What can hang from each mark
Q_375: Q_331 Q_927
Q_931: Q_331 Q_417
Q_331: Q_375 Q_417 Q_593 Q_927 Q_931
Q_33: Q_331
Q_417: Q_927 Q_931
Q_593: Q_331
Q_927: Q_375 Q_417

In the rows, 128 means zero.
Known rows, with every way that one mark hangs from another
(Q_931 (Q_331 Q_593 (Q_927 Q_375 Q_417))): [197 103 139 147 103 114  84 118 179  91 114 156 149 163 136 118  81 165
 182 122]
(Q_927 (Q_375 (Q_331 Q_593 Q_931)) Q_417): [169 109 138 157  92 127  54 124 179 135 113 186 147 144 165 118 111 134
 173 117]
(Q_331 Q_593): [128 120 126 149 115 132 133 124 153 125 113 147 144 142 146 112  97 136
 129 117]
(Q_375 (Q_331 Q_417)): [148 141 120 138 129 139 104 111 130 125 110 154 140 133 135 137 127 108
 140 123]
(Q_417 Q_927 (Q_931 Q_331)): [120  92 129 105  93 149 147 116 129 152 106 129 140 151 120 144 123  85
 110  91]
(Q_931 Q_331 Q_417): [159  95 145 124 138 133 144 101 149 112 133 109  93 128 108 156  79 120
 128 113]
(Q_375 Q_331 Q_927): [148 153 113 109 140 157 105 111 125 137 139 167 136 112 127 127 130  79
 136 111]
(Q_417 Q_927 Q_931): [ 98 101 115 116  82 141 138 122 107 162 115 148 158 151 134 131 153  95
 117 105]
(Q_33 (Q_331 Q_931)): [119 106 129 134 122 149 136 116 177 143 113 123  96 145 147 118  81 118
 107 115]
(Q_33 (Q_331 Q_417 Q_593 Q_927)): [144 113 104 167 109 144 138  99 184 104  86 154 146 181 156  97  46 148
 133 117]
(Q_593 (Q_331 (Q_417 (Q_927 Q_375)) Q_931)): [178  94 162 151  93 141  60 144 131 129 109 165 171 192 147 150 114  89
 121 125]
(Q_33 (Q_331 Q_417 Q_593 Q_927 Q_931)): [131  95 120 185  96 157 134 106 216 109  80 163 136 196 181  85  28 139
 119 114]
(Q_593 (Q_331 (Q_927 Q_417) Q_931)): [148 106 155 160 105 130  60 147 168  98 113 154 154 142 162 126 103 134
 132 139]
(Q_931 (Q_331 Q_593) Q_417): [157  87 142 145 126 138 149 100 174 111 116 126 108 142 124 140  48 128
 128 100]
(Q_331 Q_375 Q_593 (Q_927 Q_417) Q_931): [138  98 146 198  66 144  96 127 212  88  89 193 168 185 188  71  64 155
 157 144]
(Q_931 Q_331 (Q_417 Q_927)): [151  82 133 111 113 149 162  97 140 126 133 129 120 144 101 148  84  93
 121 102]
(Q_417 (Q_931 (Q_331 Q_593 (Q_927 Q_375)))): [160  91 145 151  98 128 106 125 158 122  89 151 144 184 148 123  82 141
 155  88]
(Q_593 (Q_331 Q_375 Q_927 Q_931)): [144 107 176 183 111 159  84 156 167  91  82 167 158 181 169 110  70 114
 121 132]
(Q_417 Q_927 (Q_931 (Q_331 Q_375))): [132  93 145 125  81 160 139 116 137 136  87 149 153 178 127 133 107  85
 119 103]
(Q_927 Q_375 (Q_417 (Q_931 Q_331))): [179  99 146 114  98 100  69 118 132 134 127 123 123 139 122 169 147 140
 164 123]

Rows
[135 117 128 150  98 142  86 123 176 116 113 177 143 129 163 100 114 125
 158 125]
(Q_375 (Q_331 (Q_927 Q_417) Q_931))
[189 125 145 160 109 166 114  99 186  86 100 172 155 189 144 118  45 102
 133 129]
(Q_931 (Q_331 (Q_375 Q_927) Q_417 Q_593))
[154  97 125 157  70 103  69 125 146 123 108 175 169 167 163 116 128 168
 183 123]
(Q_331 Q_593 (Q_927 Q_375 (Q_417 Q_931)))
[136 109 126 152  94 143 116  99 146 130  79 138 131 182 149 137 100 125
 124 133]
(Q_33 (Q_331 Q_375 (Q_417 Q_931)))
[157 137 119 122 128 165 123 100 153 122 122 152 125 156 130 117  83 100
 128 133]
(Q_33 (Q_331 (Q_375 Q_927)))
[175 114 131 177 101 122  94 125 154  97 103 175 167 194 158 105  86 159
 168 129]
(Q_331 Q_417 Q_593 (Q_927 Q_375))
[126 102 137 133 111 137 134 122 147 119  99 126 126 153 137 128  99 122
 126  99]
(Q_417 (Q_931 (Q_331 Q_927)))
[128 103 140 184  93 143 117 122 189 118  98 160 144 177 176 105  74 128
 115 126]
(Q_331 Q_417 Q_593 Q_931)
[161  83 122 157  76 152 114 106 186 146  95 174 152 210 159 109  62 112
 128 108]
(Q_33 (Q_331 (Q_417 (Q_927 Q_375)) Q_593 Q_931))
[166 126 154 153 105 153  57 125 116 112  99 168 170 178 153 161 117  83
 117 138]
(Q_593 (Q_331 (Q_375 Q_927) (Q_417 Q_931)))
[189 130 143 120 114 146  91 103 166  92 135 152 138 141 122 136 101 109
 152 148]
(Q_931 (Q_331 (Q_375 (Q_927 Q_417))))
[130 112 107 150 119 146 149 108 180 117  93 148 136 162 149  91  52 145
 132 106]
(Q_33 (Q_331 Q_593 Q_927))
[123  93 127 172  50 156 125 111 147 133  71 190 195 210 165 111 101 106
 127 118]
(Q_331 Q_375 (Q_417 Q_927 Q_931) Q_593)
[131 109 138 177  81 141 108 121 139 102  77 167 165 196 163 112 110 133
 144 138]
(Q_331 Q_375 (Q_417 Q_931) Q_927)
[173 109 149 189 101 156 129 111 198  67  68 168 162 206 154  97  31 138
 145 125]
(Q_931 (Q_331 Q_375 Q_417 Q_593 Q_927))
[123 100 151 200  84 161 125 136 204  97  78 189 161 199 186  65  46 135
 134 122]
(Q_331 Q_375 Q_593 Q_927 Q_931)
[147 136 111 134 113 130  90 116 144 110 119 168 152 115 138 113 132 135
 172 128]
(Q_375 (Q_331 (Q_927 Q_417)))
[182 111 149 129 133 127 110 129 146 104 120 132 125 162 118 128  93 137
 160 115]
(Q_931 (Q_331 (Q_927 Q_375)))
[133 106 161 164 122 147  89 155 158 106 101 150 146 156 162 120  84 114
 111 119]
(Q_593 (Q_331 Q_927 Q_931))
